Known rows, with every way that one mark hangs from another
botisi{ropak{nobi{kevig}} zepo}: [ -9.1   7.0  12.8  14.0   8.5  -5.9  -7.6  14.9  11.7 -36.4  -6.5  -2.5
   7.5  15.3   1.7 -27.7  59.4  10.3  20.6  13.9  -6.6 -20.0 -19.2]
bago{tilok}: [ -3.4  -4.9  15.0  -5.3   5.3 -11.1  -0.1  19.8   6.0 -12.5 -15.1  12.7
 -10.4  21.4  -1.2   2.9  27.8  33.7  27.7  -0.8 -12.7 -45.7   0.1]
kevig{pebaf zepo{botisi{ropak} tugo}}: [-24.4  13.9   9.4  19.2 -15.3 -17.6  -0.7   3.6   0.3  -2.5  15.9  40.1
  18.9  38.6 -19.7  28.2   8.0 -10.3  10.8  24.5  -7.5 -16.6   0.8]
birab{zepo{botisi kevig tugo}}: [ -5.4   0.9 -20.6  10.1  -4.0 -15.9  -3.6 -14.6  -7.4  -8.0   9.8  20.4
   5.0  17.6 -33.9  24.4  -3.1  38.6  16.8   0.8  -4.2 -37.3 -15.8]
birab{zepo{botisi kevig{pebaf} tugo}}: [-19.7   9.3 -11.1   6.7 -12.6 -24.2  -2.3 -28.6 -10.8  -3.7  17.8  26.1
  19.8  21.6 -23.8  32.0 -17.7  33.8  16.9  -2.9   2.9 -24.3 -15.7]
birab{zepo{kevig}}: [-12.4   8.1 -15.0  11.0  -1.1 -16.3 -15.7 -12.2 -14.4 -17.4  -8.7   1.7
  -0.1  18.6  -6.6  17.3  13.3  50.3  16.7 -12.1  -2.1 -43.7 -14.6]
ropak{botisi nobi}: [ -0.8   1.8 -18.0   8.0   3.8 -20.0   4.0  24.4  16.9 -12.4 -11.0  -3.1
   9.5   9.0 -20.0 -22.6  26.9  36.5  13.2  15.1 -19.3 -36.6  -8.6]
nobi{kevig{zepo{tugo{pebaf}}}}: [-30.2  12.3  -0.1 -15.3  -6.3  -7.6  -2.6  -6.2  18.6  -6.2   2.7  21.9
  17.6   9.8 -30.3   8.3 -11.2  -5.3  22.8   8.6  10.1 -10.9 -22.5]
nobi{kevig{pebaf zepo}}: [-29.9  22.6  29.0  -3.8  -6.0  -4.6   1.5 -18.1   7.7 -10.7  -0.2  26.1
  19.7  23.8  -1.3   7.3   5.6  16.6  15.1  -6.1   0.2 -20.9  -7.3]
birab{zepo{tugo}}: [-23.5  -4.5 -15.4   0.1   7.8 -17.6 -21.8  -8.4  -0.8  -9.2   1.3  22.3
   1.8  17.6 -17.9   3.7   5.8  31.0  22.1  -6.1  -0.9 -45.2  -3.7]
nobi{kevig{pebaf}}: [-22.5  12.0  26.3  -3.6  -0.5  -7.2  -4.6 -19.8  11.9 -13.7   1.9  14.9
  26.7  20.0   0.3  -4.3   9.3  26.2  17.4 -17.0  -9.2 -23.8 -13.0]
bago{botisi{zepo{tugo{pebaf}}} tilok}: [-26.7 -10.5  -1.5 -18.0  -2.8 -24.2  -8.9  24.3  -1.5 -15.3 -15.1  26.2
  -3.9  15.5  -1.4  12.4  23.3  -5.2  45.8  20.6  22.0  -6.5 -13.9]
nobi{kevig}: [ -8.8   5.2  17.0  -1.0   7.1   1.7  -6.8  -6.8  15.5 -18.6  -7.8   7.9
  12.5  17.9  -9.9 -12.3  23.8  31.5  18.2 -14.8 -17.3 -37.2 -14.2]
ropak{botisi nobi{kevig}}: [  2.0   9.9  -5.5   1.0   8.2  -5.1   4.6  11.1  29.8 -16.0 -10.0  -3.5
  19.0   4.9 -26.0 -31.3  19.7  36.3  14.3   6.2 -16.1 -31.1 -18.5]
zepo{botisi{ropak} kevig}: [  7.3   7.9  -2.1  33.1  -9.9 -10.5  -3.7   9.3  -6.4 -18.5  -1.0   3.7
   8.6  34.1 -16.9  23.1  34.7  25.0   8.0   9.7 -27.4 -33.1 -16.1]
nobi{kevig{zepo{botisi{ropak} tugo}}}: [ -7.3  14.1   9.9  15.4  -2.9   5.4  -1.6   4.3  15.7 -11.8   8.5  37.9
  15.1  31.9 -35.1  12.4  16.2  -6.7  11.8  20.8 -11.3 -25.2  -9.5]
ropak{botisi{zepo{kevig}} nobi}: [  3.6   2.4 -21.4  14.7  -5.2 -27.0  12.3  22.8  -0.6 -18.6 -14.7  -7.3
   1.0   8.2 -12.8 -18.1  43.3  35.1  12.9  26.2  -2.5 -24.1 -28.5]
zepo{botisi}: [ -0.1  -3.6  10.5  13.9  -5.2  -8.3   8.8   6.7   5.1 -15.1   1.6  14.3
   6.3  24.1 -20.6   2.8  29.5  32.9  18.8  -2.1 -35.4 -44.1   1.8]
nobi{kevig{zepo{botisi}}}: [ -2.5  13.8  23.6   6.6  -6.6   8.7  15.4  -3.3  12.1 -14.9   1.1  28.2
   8.8  22.5 -28.4   6.1  19.0  21.9  18.0   3.1 -20.8 -35.6  -1.7]
zepo{botisi{ropak{nobi}} kevig}: [  6.4   6.8  -9.6  27.6  -2.8 -14.3   3.1  16.0   1.7 -22.3   1.5 -10.9
   9.6  19.6 -17.9  13.6  36.5  27.8   9.3  16.9 -23.5 -21.6 -19.7]
bago{botisi{zepo{tugo}} tilok}: [-16.7 -13.8   7.4 -10.5  11.1 -16.1  -8.8  23.3  -5.5 -14.1 -19.8  36.4
 -11.3  21.2   3.9   1.3  39.1   8.2  36.9  15.6  13.4 -22.3  -6.8]
zepo{botisi tugo}: [ -5.6 -11.0   0.4   5.6  -0.4 -13.3   5.1   5.5  10.5  -5.1   8.4  25.9
  10.3  21.8 -32.6   1.7  15.1  18.4  16.9   5.4 -24.6 -37.2  -4.4]
nobi{kevig{pebaf{tugo} zepo}}: [-41.0  22.7  17.6 -14.7  -1.9  -5.4  10.6 -18.6  14.1  -1.4  -3.8  28.9
  28.5  22.6  -7.0   1.5  -8.1   5.5  20.7   2.5  -0.9  -3.6 -14.9]
ropak{botisi{zepo} nobi}: [ -2.1  -2.2 -12.0  11.6  -1.0 -25.4  10.5  30.3   8.9 -19.4 -11.6   2.1
   0.7  10.1 -11.8 -31.7  49.8  28.0  19.0  24.7 -10.9 -32.8 -11.0]
botisi{zepo}: [-13.9  -7.8  11.1   9.5  -2.7 -18.4   0.1  12.6  -5.8 -22.2  -8.6  13.4
  -4.9  23.3   4.5 -14.2  53.0  23.5  23.0   3.6 -14.5 -40.9  -5.1]
kevig{zepo}: [-18.5   6.4   8.7   7.3  -2.9 -11.9  -0.6   8.3  -2.6  -9.3 -11.0  21.1
  -3.3  24.2  -7.5   6.8  27.5  22.0  15.5   4.6 -12.2 -41.2   2.7]

Rows
[ -5.9   3.7  -1.2  29.9  -8.4 -20.1 -12.8  15.0 -17.5 -27.5 -12.9   1.1
  -2.3  31.4   6.8   6.5  58.2  16.1   9.5  14.5  -5.7 -28.7 -25.2] | botisi{ropak zepo{kevig}}
[  4.5  10.4  11.6  16.6   5.9   3.1   1.4   9.9  23.8 -29.5   4.9   0.0
  19.6  18.4 -22.5  -9.5  35.7  20.3  17.5  10.3 -28.7 -23.7 -12.5] | zepo{botisi{ropak{nobi{kevig}}}}
[-34.7  12.2  16.3 -15.6   3.9  -5.9   3.2 -20.9  20.9  -5.5  -2.5  16.2
  34.5  19.9  -4.4  -9.6  -6.3  15.6  22.0  -9.9 -10.3  -6.2 -22.5] | nobi{kevig{pebaf{tugo}}}
[-22.4  -0.4 -21.1  -3.2 -11.0 -27.7  -7.5  -2.7   2.6  -3.5   3.1  -0.3
  14.5   9.8 -23.0  20.2  -4.4  12.5  16.9   4.9   4.6 -12.0 -36.3] | zepo{kevig tugo{pebaf}}
[-14.3   4.4 -10.1  22.8   6.9 -20.1 -16.1  20.1 -15.2 -34.6 -22.3  -5.3
   2.5  18.9  14.1   4.2  63.7  14.9  18.6  20.7   6.9  -4.2 -24.0] | bago{botisi{ropak{nobi} zepo{kevig}}}
[-28.7  -0.9   1.8   3.3  -9.9 -34.2   0.6 -11.0 -12.9  -7.1   3.8  21.3
  12.2  20.7   0.6   7.1  17.7  11.3  13.6   8.2  13.8 -10.2 -30.2] | botisi{zepo{kevig{pebaf} tugo}}
[  1.1   3.6  -1.5   3.1   4.8 -10.4  11.9  17.7  19.9 -25.4 -11.5   3.2
   9.8   6.0 -17.5 -40.8  42.1  26.8  19.0  17.4  -8.4 -27.8 -20.6] | ropak{botisi{zepo} nobi{kevig}}
[-15.3   4.8 -30.1   2.2 -19.0 -21.8  -3.1 -12.9  -3.1  -8.6  14.9  10.6
  12.5  10.9 -40.0  35.0 -17.7  26.1  25.3   4.9   1.0 -22.2 -24.1] | birab{zepo{botisi kevig tugo{pebaf}}}
[-13.7  10.2  -1.8  22.8 -13.9 -21.8  -5.1  -5.6  -4.0  -4.6  15.4  20.3
  25.2  34.4 -18.9  30.8   5.4   6.9   4.5  14.5  -8.5 -11.2 -22.5] | zepo{botisi{ropak} kevig{pebaf} tugo}
[-43.4  14.9   6.9  -8.3  -7.8 -20.3   9.0  -5.2   2.8   2.7  -4.6  28.1
  18.0  27.5  -2.2   9.8  -0.8   6.1  20.2   9.3  -3.9  -8.8  -5.7] | kevig{pebaf{tugo} zepo}
[-29.7  19.6   6.4  14.8 -16.5 -14.6  10.6   5.0   2.4  -3.2   5.2  32.4
  23.0  41.0 -12.7  23.0   9.5  -8.6  17.3  26.9 -18.5  -7.4  -0.7] | kevig{pebaf{tugo} zepo{botisi{ropak}}}
[ -0.1   6.5 -10.8  18.1  -9.0 -11.2   0.0 -12.5 -13.4 -17.1   3.4  10.8
   1.7  21.6 -21.9  24.3  12.6  52.7  18.1  -5.6 -14.8 -45.1  -8.6] | birab{zepo{botisi kevig}}
[ -3.6   7.6 -12.5  25.6   1.1 -11.9 -10.5   9.0   3.4 -29.3   6.2   3.0
   4.1  21.2 -18.3   6.9  31.5  33.8  23.3  11.0 -21.5 -38.2   5.0] | birab{zepo{botisi{ropak{nobi}}}}
[-12.2  -1.6   0.6  20.8   4.3 -22.0  -8.4  27.4  -0.6 -32.8  -8.5  -3.8
  -2.4  19.3   7.1 -17.4  67.0  10.7  20.2  21.0 -11.2 -24.6  -8.8] | botisi{ropak{nobi} zepo}
[-17.9  11.9   4.5  -7.9 -15.0  -3.7  12.6  -4.4  22.6  -6.5  13.6  29.9
  20.2  12.8 -44.6  16.3 -12.2  -4.4  23.0  14.6  -4.3 -11.8 -17.3] | nobi{kevig{zepo{botisi tugo{pebaf}}}}
[-12.7   0.9   2.3   6.5  -5.9 -10.6  12.6   8.5   5.7  -1.0   5.2  38.0
   3.1  24.8 -34.7  13.2  11.2   7.9  16.4  17.0 -14.7 -33.4   2.2] | kevig{zepo{botisi tugo}}
[-29.0  27.9  18.2   7.2   0.5  -7.8  -6.4  -3.1  13.2 -19.8   1.7   9.7
  22.4  19.7   2.1   2.5  18.7   5.2  13.3  13.0   3.1  -5.3 -10.0] | botisi{ropak{nobi{kevig{pebaf zepo}}}}
[-11.1  -5.2 -12.0   5.7   0.3 -13.1  -6.3  -6.4   2.1  -8.7  12.7  28.5
   4.9  20.9 -32.8  10.3   3.7  32.3  23.6  -0.4 -15.1 -45.5   1.5] | birab{zepo{botisi tugo}}
[-33.0   4.2   0.7  -1.2 -10.3 -29.7  12.9  -9.6 -10.3  -7.3  -6.5  11.8
  16.3  23.0   8.4   2.9  18.7  14.1  19.7   8.8   2.4   0.6 -32.5] | botisi{zepo{kevig{pebaf{tugo}}}}
[-22.4   1.2 -19.6  15.0 -16.5 -31.5 -15.5  14.0  -8.4 -17.9   0.7   1.1
   6.9  22.3 -10.3  17.1  29.8 -10.4  17.2  25.7  11.1  -4.2 -38.6] | botisi{ropak zepo{kevig tugo{pebaf}}}
[-32.5   8.9 -16.0  -0.4  -5.5 -28.4 -16.8 -28.6 -13.1  -2.7   8.1  19.0
  15.3  18.0  -6.6  25.4 -15.3  33.2  15.2  -8.2  15.3 -23.1 -20.9] | birab{zepo{kevig{pebaf} tugo}}
[ -4.9  -3.9  -9.2  16.4   6.5 -15.3  -2.9  19.5  16.2 -14.1  10.0   8.8
  13.0  19.1 -30.0  -1.6  28.1   7.1  14.6  23.3 -22.0 -22.0  -7.8] | zepo{botisi{ropak{nobi}} tugo}
[  0.0   1.1 -19.3  20.4   2.1 -17.8   0.3  13.6   6.0 -13.8   8.6   1.4
  11.9  16.3 -30.1  12.0  21.7  14.7   8.7  24.3 -13.7 -12.9 -27.0] | zepo{botisi{ropak{nobi}} kevig tugo}
[-17.2  20.4  27.0  -2.6  -5.5  -4.4  24.7 -12.2  17.0 -15.4  11.5  21.7
  24.1  12.4 -18.5   2.8   5.4  20.1  20.0   8.7  -9.6  -9.4  -3.8] | ropak{nobi{kevig{pebaf zepo{botisi}}}}
[-32.8   9.1  -4.6  -4.6  -5.6 -24.9   4.8 -14.7  -1.2   1.9  -5.5   6.2
  24.8  21.0   0.1  13.6  -4.0  22.9  15.2  -1.5  -4.8  -3.7 -30.7] | zepo{kevig{pebaf{tugo}}}
[ -9.2   1.3 -15.7  22.7  -0.9 -11.6 -20.6   1.9  -0.4 -14.9  11.6  26.3
   7.0  32.2 -29.4  17.0  15.4  16.6  18.7  10.7 -15.0 -41.9   1.1] | birab{zepo{botisi{ropak} tugo}}
[-17.5  20.0  17.7  27.1 -19.5 -14.0   1.5   5.6  -4.6 -12.3   9.3  29.9
  15.4  41.7  -8.3  28.4  22.7   2.7  12.5  18.4 -17.1 -26.1   8.5] | kevig{pebaf zepo{botisi{ropak}}}
[-36.2  17.6  19.8 -11.4  -0.7  -8.5  -1.3 -21.2  12.4  -1.1   7.2  37.8
  23.0  20.5 -13.0   6.0  -8.6   2.2  13.9   1.8  10.0 -14.1 -13.6] | nobi{kevig{pebaf zepo{tugo}}}
[  1.9   1.4   1.3  23.3   1.9 -11.7   0.9  23.2  12.3 -24.3   4.1  -0.7
   9.7  22.0 -18.0  -0.3  42.2  21.6  15.9  16.5 -31.5 -29.1  -1.7] | zepo{botisi{ropak{nobi}}}
[-27.1 -12.9  -1.3   0.3   8.7 -18.6 -15.5  11.7  -5.8 -14.6 -13.6  30.9
   2.4  22.9   0.6  -5.7  41.4   6.1  26.5   8.8   5.8 -20.4 -10.0] | bago{botisi{zepo{tugo}}}
[-15.4  -8.6   5.3   4.7  10.9 -14.5 -24.0  34.4  -7.1 -19.8 -21.2  32.7
  -9.4  33.9   7.9   7.6  51.4  -6.8  32.3  25.4  13.4 -18.9  -7.3] | bago{botisi{ropak zepo{tugo}} tilok}
[-12.6  12.5   9.4   0.4  -3.8 -18.2  13.0   3.7  16.7 -20.9  -2.5   7.9
  23.7  10.1  -6.7 -32.4  27.8  23.1  19.4  14.9   1.0 -13.5 -19.6] | ropak{botisi{zepo} nobi{kevig{pebaf}}}
[-17.5  27.4   5.8  -2.9  -5.1 -11.3  13.0  -0.3  20.6  -8.2  -2.9  15.3
  25.9  11.8 -16.6 -11.8   1.9  20.8  12.0  17.7   1.9 -14.6 -10.8] | ropak{botisi nobi{kevig{pebaf zepo}}}
[ -4.5  -3.6  -3.2  23.4  -2.2 -12.1  -9.9  15.9   9.1 -10.8   9.0  24.5
  12.3  33.0 -28.3   8.5  26.9   4.7  13.6  16.2 -26.4 -33.4  -5.5] | zepo{botisi{ropak} tugo}
[ -8.8   4.9 -21.5  18.8 -19.3 -21.5  -7.1   9.1   3.6 -10.2  11.8   3.7
  18.6  23.4 -34.9  34.1   3.7  -1.9  13.2  21.7 -10.2  -9.1 -31.2] | zepo{botisi{ropak} kevig tugo{pebaf}}
[-26.5   5.4  -0.9  19.0 -10.9 -31.7 -14.1  -1.5 -15.0 -12.1   3.4  17.1
  13.7  30.9   4.7  14.3  28.8  -2.8   9.8  18.4  12.1  -6.8 -30.6] | botisi{ropak zepo{kevig{pebaf} tugo}}
[-12.9   0.1 -11.7  15.4 -15.4 -18.9  -8.9  15.7  12.8 -11.7  14.9  13.2
  19.0  25.2 -33.7  19.3  11.0  -8.8  20.8  21.7 -18.7 -17.9 -13.9] | zepo{botisi{ropak} tugo{pebaf}}
[-28.2   3.6  -3.2  -0.7  -4.6 -28.1  -7.4 -16.5  -4.1   2.7   5.6  15.2
  20.4  19.7  -7.0  17.7  -4.9  19.8   8.7  -3.5   4.8 -14.2 -28.4] | zepo{kevig{pebaf} tugo}
[-11.4  -8.2  16.5  -4.2   6.7 -11.6  -5.3  26.5 -10.0 -24.4 -28.1  25.3
 -15.0  25.1  16.2   1.2  54.5  21.9  38.9   8.4   3.6 -29.4   0.2] | bago{botisi{zepo} tilok}
